Each row comes from the steps of one walk. Every step used is in the known rows, and no mark comes twice. Write the walk behind each row, first mark first.
Known rows
c/r: [ -9   8 -25   9  15 -12  -3  20   2  23  25  -5   4  12  29  15  -6  -6
  18 -22 -23 -11  -7  -5   3  16 -27  -2   7 -17  -3   7  16   6   8 -11
  -1  -3  16   8 -24  -9   0 -32  -9   0  13  -4  -1   5  -6  25 -16  -8
  -7  -7   2   0 -10  16  15 -20 -26  -6 -15  -8  -8   2  -9  13  -2   2]
m/r: [  3   2 -23   7   7   2 -11   4   4  25  16  -5  -2  16   4  -8 -10   6
  -5 -18  -3   2 -17 -10 -11   4 -16  -4   8 -13   9  -5  -3   7   5 -10
  -5   2   6   1 -16 -13  -4 -22 -14   7   2  -3  -8  -8   2  14  -3   4
  -8 -20   6  14  -7  28  17 -11 -13  15  23  -3  -1 -17  17  -4  -7  -2]
m/r/b/f/k: [ -8  -4  19  12 -11   8  13   6  -6   7 -11  -3  15  -9  -8 -34   5  47
  17  10   5 -18 -11  -6   8  -5   9 -12  -7   5  14 -38 -13  14   2  12
 -33   8  14 -13   4   5  -7  -3  17 -12  -6  -9   6  12  18  -4 -17  18
 -14   8  10   4  36   7   3   0  10   8   6 -16   7 -10  16 -27  -3   7]
r/m: [  3  12 -10  14  16   3   5  13   0  21  21  16   5  30  13   0   2  -8
  -6   1  15 -15 -27 -20   2   7 -33  14   3  -8  11   5 -14  -2  -1 -14
  31   0   6  26 -12  -4  14 -25  -3   0   2   4 -22 -29  10  22 -13 -13
 -16 -34   0   8   5  18  -4   0 -14  18  23  -2  15 -14   0  -2  16  20]
b/f/c/n/m/r: [  5  -9 -16 -12   3   8   1 -21   8 -23  -8 -12  19 -30  -5 -10  -8  18
   8 -12   2  23 -12  21  -4  -6  31 -17  -8 -13   8 -13  12  -1  -3  11
   6 -11 -21 -11   7   0 -36  30 -18   8 -26 -18  15  16 -12 -38  23  14
 -13  14  11  24  -9   0  -1  11   9   6   2   3 -23  -1   8  -7 -26 -16]
f/k/r: [ -1  -1 -13   5  -8 -16 -10   4  -8  11  20  -1  -3  -4   2   6  14   0
  -6 -11  11   9   0  -9 -17   2 -23   0 -12  -9  -5  -4  10  14  13  10
 -18  11   5   5 -10 -10   2 -21  -8   3  -4  15   8   4  16   1   0  -1
  16   2  -5  10   1  -3  -4 -20 -13  -3  16  -5   8   4 -13   7   9 -19]
b/f/c/n: [  5  -4  -2  -6   9  -1  18 -10  18 -15 -13   3  17 -29  32   2 -22  -9
   5   0   0  12   4   8  -1   4  15   4   0  -3  -5 -16   6 -13   5  17
  36   0 -32   6   4   4 -11  -3  -5  11 -15 -16  10  20 -15   0   9   6
 -12  -6  -8  27   1 -10 -26   5  -8  25  -3  -5 -11   8  -1   4   4 -16]
n/e: [ 18  -1 -13   4  14   2 -23   7  -4   5  31   9 -11  27  11  21   1 -12
  14 -12  17   6  -2 -10   2   9 -12 -10   4 -19   7  -8  -9  -1   4   4
  27   5  10  14 -17 -21  -4 -26  -5   5   3  11 -12 -21  11  27   5  -1
 -11 -20  -4   4 -11   2  -1  -1 -22  33   3   0  10   1   7  11  21  16]
k/r/m/f/c/n/e: [ 18 -19  19  -3 -17  -2 -27 -20  15 -14 -22  18  -1  22 -11  28  -4 -19
  -9   9  30  32 -17  17 -12   4  10 -16 -15  18 -13  23 -13 -24 -14   4
   6  -8  -9   1   9 -22  -4  32 -25 -18  -8   2 -19 -22   7 -12  22   2
  -2  13  10 -11 -13  -3  -2   8  21  -1  29  31  19  19 -19  -2  -2  -1]
n/m/r: [  2   3 -32  -1  13  18 -26  -3  -4  10  25  -8  -7  11 -15  -7   8  16
  -5 -24   5   8 -14   2 -13  -5  -4 -11  -3 -25  16 -10   6  25   3 -11
  -5  -5  10   0  -8 -11 -16  -1 -15  13  -2   3   1 -10  -6  -7   1   2
   0  -5  14  20 -11  14  19   7  -5  -3   9 -12 -10 -19  19   3  -9  -5]
b/f/c: [ -6  -7  -2   5  11 -10  14   5   7 -10   4  16  11  -6  24  -1  -8  -3
   4   4   2   0  11   0  -2  10  10  -3  14   1  -4 -16  11  -1 -13  24
  24 -10 -22   3   8   3  -3  -6   9   4 -17 -14 -11  13   3   4 -10   3
   2 -16  -6  13   3 -15 -14   3 -21  28   0 -12  -7   4  -6   0   7  -7]
k/r/m: [ -9   0 -11  14  11  -5   1  -2   9  22  24  26  -3  24  -2   5   9 -15
  -8  -1  23   7  -9 -13 -19   3 -29   6   0 -12  -2   0  -4   2  -5  -7
  18  -4   1  29   3  -9  17  -5 -10  -6 -11   2 -23 -25  24   9 -15  -6
   1  -1  -1   4  -1   3   0 -16 -12   1  35  13  18   0  -8  -3   4  -7]
b/f: [ -4   1  -5  15  17   6  13  -3  19   6  12  -1  11 -10  30  -7  -1   2
  24  -7  11  -9   3  -1   3   9  -8   2   1 -16  12 -22   5   6 -11  17
  31  -2 -12  20   1  -3  -1 -29   2  19 -13 -12  -2  -4   4  14 -25   3
  -8 -12  -6  22   2   0 -11  -2 -16  20   1 -16  -5   6  11  -1  -4  -9]
n/m/r/b/f: [-11  10  -9  15  19  30  13  -5  -4  -3   1  -5  -3  -9 -25 -20  11  31
  19  -1   7  -1   3   7   3 -17  19  -7  -2 -13  17 -23  -9  15  -8  12
  -5  -6  14   0  18  -7 -14  11  13   5 -17 -16   8  -3   9 -17 -11  26
  -4  14   8  -7  15   1   6   9  15  -4 -12 -14 -15 -11  26 -22 -23   4]
m/f/k: [ 20  -1   8  17 -19   5 -31   0   8  -1  -4 -16   1  -9   4 -19   3   7
  -4  -1   4 -14  -8  -9   5   9  -3  10  -2  16  11   0  -1  -9   0   6
 -31  13  10  -6 -17   6   4 -18 -14   1  14  16   8  -7  -3   8  -8  -7
  -5 -14   0  14   8   4  -2   9   9  -5  12 -17   4  -5  -4   7   2  -1]
n/m/r/b: [ -4  15 -17   1  11  25 -11  -1 -17  13   9  -7  -5   6 -29 -11  13  19
  -6  -8  -2  -5   0  -8   0 -20   1   3   6 -11  16   0 -11  16   5 -16
  -7  -1  23  -6   3 -10  -3  13   6   8  10   5  -4  -9   4  -4   8   6
  -6   8  10  -9  -4   9  15   6  10  -8  -7  -6   0 -31  26  -4  -6  12]
k/f: [ -9  -5 -15  -6  -1  -6   8   6  -8   4  24  12 -27   3   5   5  13  -9
  13  14   8  -4  11  -5   5  10 -17  11  10 -14  -5 -15   3  12  16  -2
  18  13   4  14  -7   7   7 -41  14  22   2   6  13 -11  -1  19  -9  -5
  11 -18 -14   9 -22   5  -5 -28 -20  15  -1  -5  -3  11  20  12  15 -11]
r/m/f/c/n: [ 16  -4  15  -2 -12   5  -9 -10  15   0 -25  -3   6   6  11  -3 -24 -18
 -25  14   7  -5 -19   4   5   7   8  18  -2  32  -1  23 -14 -31  -4 -10
  13   2 -21   3  -6  18  11   8 -21 -10   1   1 -14 -15 -12  -2   7 -18
 -18 -18   0   4   3  17 -12  19  13   1  25  18   4   5  -6   5   5   4]
m/f/c: [  8  -1   2   7  -6   1  -9   1   7  -3 -15   4  -2   8   5   0 -15 -15
 -19  -2  -9  -1   1 -13  -2   3  11  11  10  22  -7  18   2 -13 -18  -1
   0  -1 -18  -9  -3   9   5  -5 -11   2   4   8 -20   1 -16   6   1   0
   4 -24  -1   5  -2   1   1  12  -1  -3   8  -6  -9   0 -10   8   6  -5]

Write each row's walk
[ 16  -4  -6   3 -34  11 -40 -31   3 -21  -5 -29  -1 -33 -17  -3  20  10
  -6 -19  19  26  -3  22  -7 -12   7  -2 -25  -9  12   4   7  -5  -1   7
 -27   3   4   5  -6  -5 -17  24 -39  16   4  19  44  -5 -10 -28  11   3
   6  30  -1  14 -18 -13   0   1  24 -39  14  -3  -7   5  -5  12 -19 -25] | c/n/m/f/k/r
[ -4 -11   3  12 -13 -15   6   0   7   1  12  10   3 -18   9  -7  17  14
  27  -9  22   2  -1  -1 -13   8  -8  -8 -10 -12  -3 -37  14  18  -4  36
  -8   0  -4  11   5 -11  -7  -9   0   1 -21 -10   9   8  23 -11 -15  10
  11  15  -2  21  18 -16  -5 -21  -2  -5  15 -10   7  16 -12  -3   0 -30] | b/f/k/r
[  9  -7 -23 -19   5  12 -18 -15  -7  -6   0 -14   6  -8 -16   9 -10   0
 -24 -22 -10  25 -11  13  -5  -4  22  -4  -4 -14   9   1   5   2   9 -19
   5  -3 -17 -11  -7  -3 -24  29 -19   2  -6  -5  11  13 -20 -18  36   0
  -3   6   9  21 -17  14  10   6  -5   4   7   4 -11 -16  12   6  -4  -8] | f/c/n/m/r
[-18  -3   6  17  10  -2  31  -4   6   0   0  16  -7 -18   2  -3  11   5
  19  16  11   0  18   5  -7 -15  -1  -4   2 -10   2  -8  -4   4 -12  28
  18  -6   2  16  23 -19  12  -8  18  13 -15 -19  -4   2  26   0 -19  23
   7  21   2  -8   9 -26   0 -20   5   0   1   1   3  10   8 -13  -7  -7] | k/r/b/f
[ -1   5   7  -9   9   3  -2   8 -15 -18 -14 -15  -1   3 -16  -2   4  -6
  -5  -1 -37 -14  14   2  14  -5  19  -2  14  21  -6  32  12  -2 -18 -13
 -21  -8  10 -19  17  15  -3  31  13 -10  16   1  -6   4 -11  -9  -7  -8
  16  13  11 -36  -5  -7  19  19  14 -44 -33   2 -15   4 -15   0 -19  13] | n/m/f/c/r/b
[ 30   3   0   3 -27  23 -41 -17  -6 -22 -11 -34   7 -40  -8 -17   8  18
  -8 -16   9  -1  -3  20  10   5  11   8 -18   6  19   3  -1 -14   9  -9
 -21   6   8  -2 -16  11 -14  15 -34   4  12  22  41  -7 -24 -13  13  -9
 -12   5  -1  20  -7   5 -11  17  25 -22  -2 -11  -9 -10   6  16 -10  -4] | c/n/m/f/k
[  7   4  -8 -22   8  -6   2  -3   5   6  -3   1   5 -10  26  14 -18 -18
 -20  -1  -7  11   2  -4   4  -3   2  16   1  -5  -1  10   5 -16  18 -17
  27   5 -21   3 -18   6   3  -5  -7  10   2  -2   5  11 -17  16  22 -11
 -11 -18  -6  20 -10   4 -13   1 -19  24  -2   0   2  -6  -1  15  23  -5] | f/c/n
[-16  19   0  -5  13  -7  15  22  -9  20  10   2  -3  15  10   5  -8   0
  10  -1 -31 -21   5 -12  13   3 -32   6  13  -5   0   9   1   9  11 -22
   2   7  25   7 -11  -2  20 -19  17  -3  23  -9   1   5   0  21 -13  -3
  -5  -6   0 -26   7   3  15 -13 -11 -11 -26  -7   7  -8   2  -2  -1  26] | c/r/b
[-32 -13   8 -24   3 -29  28  26 -22   5   1  17 -22  23  -4  21   5 -11
  11  26 -44 -10  23 -10  17  11  -1   0  22   5 -34  12   1  18   3  -5
  -5  11  11 -18  15  25  16 -12  51  -1  14  -4   1  19  -7   8   0  -5
  22   5  -5 -34  -8  -6  12 -18  -8  -8 -38  10   0  15   3  -7  11   8] | k/f/c/r/b
[  1  10  -2 -28   6  17   1  -6 -15  -1 -10 -10   3  -6 -28  -4  -9   5
 -24   5 -11  14   1   6   6 -24  22   0   0   3   6   6  -7   0  12 -29
   0  -6   4 -16   6  -1 -10  36   3  -7   9   0   9  15 -15 -23  41  -1
  -5  13   7  -4  -7   7   3  15  12  -4 -14   5  -3 -25  19  -6   1  10] | f/c/n/m/r/b
[ 15   6 -10 -28  12  11  -8 -15  -4 -17   8 -13   7 -12   4  11  -2 -17
 -16  -8   1  16   0   5   7  -7  10   6   1 -14   8   7   9  -4   9 -14
  26  -3 -19   6 -12   6 -10  16 -15   8  -2   8  19  11 -24 -13  33 -13
   0  -9  -5  17 -18  -6 -18  17 -12   3 -16   2 -14  -7  -2  16  14  -3] | f/c/n/m
[ 22  -7   1 -18  10  -8 -14  -2  -1 -13   5   7   0   6  15  30 -14 -25
  -8  -4   3  20  -2   3  10   0  13 -15   1  -1  -1  -1  -6 -18  15  -2
  30  -2 -22  -3 -18  -7 -11  -2 -16  -1   3   0   1   2 -14   7  39  -5
  -7 -14  -2   8 -18  -1 -16   9 -15  36  -3  13  10  -4  -5  13  28  12] | f/c/n/e
[ -9   3  -4  -7  18 -25   3  20  -1  20  16  14  13  39  18  18 -12 -19
  -1  -2 -18 -16 -20 -21   2  18 -15  -3   7   5 -12  11   9   1   5 -20
   2  -4  -5   9  -6   8   6   0   5 -21   2  -4 -30   0   3   6  -8 -25
  -2 -17   5 -12  12  19   8  -1 -28   2  -5  15   3   6 -22  -5  10  17] | f/c/r/m
[  3  -6   2  21 -28  -1 -25  -3   8  -2  -5  -9  -6 -13  -8 -13  10   3
  -3 -10  13   5  -3  -1 -22   1 -12   0 -12   9  -4   3  10   0  -7  19
 -37   6   4  -5  -6  -2   3  -1 -13   3   4  17   6  -3  14  -3 -15   7
  17  10   3   9  -3  -4   7 -15   8 -25  29  -1   2   9 -14  -1  -9 -23] | m/f/k/r
[ -9  -4  10  -5  -1  -4  31  -7   6   4 -39   2  10 -19   3 -13 -14  18
   4  19 -11   6   2  10   4 -11  21  -4   4   7   1  -8 -13  -4   2   8
   3  -3 -14 -16  15  -4  -5  14   9   0  -7 -25  -2  18  -2 -12  12  19
 -17  14   5  -1  15  -4  -6   6  16  17   0   0  -7  -9  20 -16  -8  -1] | m/r/b/f/c/n
[  6  -4   4  26 -14   7 -13 -11  20  14  -2  13  -5  20  -2  -1   4 -13
 -10   0  22   5 -14  -3 -19  11 -18   5   2   7  -1  21  -3 -12 -21  -2
   5  -3   9  20   8 -11  20   3 -21  -3  -7   0 -26 -36  18   7 -27   1
   5   6   4  -4  -4   1  10  -8  17 -21  45  12  11  10 -17  -3 -13  -9] | k/r/m/f
[-13   3 -12  -3  16 -22   6  17  -4  12  19   0   5  20  24  17 -16 -16
   7 -14 -26  -2   0  -5  -2   9 -16  -3  16  -3 -14   5  22   3   6 -18
  -6  -6  -8  -6 -10   4  -4 -16   4  -4   8 -16 -12  21  -3   7  -1 -15
   5 -11   3  -4  -5   9   8 -13 -33  -5 -12   4  -3  15 -20   8   3   6] | f/c/r
[-15  10  16  10  -4 -17  20  15 -10   4   4  -3   9  -2  12 -15   9  31
  40   9 -15 -36   7  -8  22   4 -13 -13  -1  -3  -7 -20   1  12   9  15
 -31   2  22  -2   3   6   1 -10  21 -20   0  -5   8  14  13   1 -27   0
  -4  16  -1 -14  33  -1  -1 -12   6  -7 -38 -15  -2  11  -8 -12 -11  20] | c/r/b/f/k
[  4   0  20   9 -29  10  -8   1  -6   1 -16  -3 -10  -6 -17 -18  16   9
 -10  11   6 -11   8   0  -6  -6  -5  13 -12  21  -6   8 -13  -4 -10   2
 -40  15  20  -8   9   0  13  -4   5  -5  16  16  -2  -3  11   0 -12   9
  14  21   4 -11   5 -15   8  -4  25 -33   9   0  14  -4  -6  -4  -4  -8] | m/f/k/r/b
[ 23   9 -11   2  -4  32 -27 -24  12 -13  -7 -26  -9 -32   1  -2  -6   2
  -7 -19   2  11  -2  27   8  -3   7   6  -2 -11  14  18   2 -16   1 -15
  11  -4  -3  13 -12  -5  -8  12 -34  24  11  10  29  -9 -28  -2   5  -3
 -10  -2  -5  18 -24   6  -4  16  14 -22   1  -7 -15  -9   9  18 -11  -2] | c/n/m/f
[-32 -10  11   1  11  -7  38   5  -2  -6  -8  22   1  -3  -4   5   7 -12
   5  21  -4   2  23  -1 -14 -11  17  -4   2   7 -11  -4   4   5 -14  30
  17 -12 -17   1  34  -3   7   7  31   3 -19 -16 -18  14  21  -8  -3  18
  23  15  -3 -12  10 -33   0  -6   7  -2  -3   5   2  16  -5 -17   1 -15] | k/r/b/f/c
[ -9   5   3   2 -11  -7   5  10 -18  16  11  11 -13   2 -15  -1  17   5
  -8   7   6  -7   7 -18 -10 -12 -22   9 -11  -1  -8  -6  -2  12  11   5
 -23  16  20   1   3  -6  14 -12  14  -1   8  19   1   1  22   6   2   6
  15  15  -2  -7  11 -13  -1 -15   8  -7   1  -6  23  -4  -2  -6  16  -1] | f/k/r/b
[-13   6  11  -2  18   2  41  18  -2  -4 -11   9   6  -1   5  -8  -7  -1
   6  23  -2  -9  18 -13  10  -4  16  10   9  11  -8 -13  -5  -5  -8  19
  25  -8  -9  -4  23  11  11  -4  32  -2  -9 -10 -21  10   4   5 -10  10
  10  -9  -8  -5  23 -19 -11  14  -3  17 -11  -8  -1  -6  -1 -10  13  10] | r/b/f/c
[ -8   3  18   0  -6  -9   5  20  -2   4 -22  -6   8  15   3  -2 -11  -9
  -2   6 -46 -23  10  -5   8   4   2   3  16  27 -12  38  -3  -8 -10 -16
 -20  -2   3 -21  12  10  14   4  12 -16  23  -8 -15  13  -5   5  -8  -2
   7   0   5 -36   1  -2  16   4   9 -29 -24   7  -6   7 -12  -4 -15  15] | m/f/c/r/b
[  6 -21   5 -26  -2 -16  -1  -8  -7 -22   3  19 -21  12  -2  37   0 -22
  11  15   8  29  17  16  11  11  15 -10   4 -14 -18 -13  -7  -3  13   9
  26  11 -15  -3  -8   8 -10 -13   2   8  -5   4  18   1 -17   6  31  -5
   9  -7 -11  -5 -32  -8 -12  -8  -7  38 -15  13   4  16  14   7  22  -8] | k/f/c/n/e
[  0   7   8 -19  16  14  24 -13  -5 -25  -9  -4  13 -36  -6  -2   4  -2
   2  17   0  -2  20  15  19 -15  29   7  -5  -1  11 -12  -6  -7   3  11
  36 -12 -17   1  19  14 -11  31   9   7 -10  -6  15  15 -17 -22  17   9
  -1   8  -8  -6   4 -26 -23  20  17   3 -32  -5 -10  -1  11  -2   0  10] | r/b/f/c/n/m
[-15  -8   9   4   3  -1  29   6  -3   5 -20  13   4   0 -10 -19  -7  17
   6  19 -10  -3  -5  -4  -5  -6  19  -6  11  11  -3 -12 -11   5 -10  17
  -6  -3  -8 -20  19   2  -6   9  27 -12 -13 -22 -18  16  13  -7   2  18
   0   2   8  -7  20  -3   7   1   6  18   9  -1   1  -1  10 -29  -4   4] | m/r/b/f/c
[-16 -12   4 -17  -1 -30  31  21  -5   4  20  26 -13  43   3  20  -2 -13
  14  18 -18  -4  -9  -7   9  28 -11   0  14   9 -32  10   4  15   2 -12
   0   3   3   0   1  23   8 -14  20 -14  -7   3 -17  -8  -1   3 -16 -20
   6 -15  -5 -24   1  16   0 -22 -24  -3  -8  18   2  26 -12  -5   2   3] | k/f/c/r/m
[  9   2  17  -4 -26  21 -23 -17 -12 -19 -18 -24  -7 -32 -29  -9  21  10
 -11   0  11   8   8  26   0 -17   8   3 -22   4   5  15  -4  -2  -1  -8
 -31   7  15  -3   4   1   3  32 -15   6  16  27  35   2  -1 -18   9   8
  14  40   1  -8  -8 -12  -2   6  42 -40  -1   4   5  -3   3   4 -12  -4] | c/n/m/f/k/r/b
[ 21   1  22  21 -25   5 -23   4   8   7  -5  -7   3  17   2 -27  -2  12
  -9   2  26 -26 -23 -16   7  18 -15   7  -5  25  11   5 -19  -8  -3 -10
 -25   8  15   4 -17  16  12 -11 -14 -20   6  24  -9 -26   6  10 -21 -13
 -14 -14   6   4  25  21  -6  14  12  -6  22   3  18  -8 -10   2   8  11] | r/m/f/k
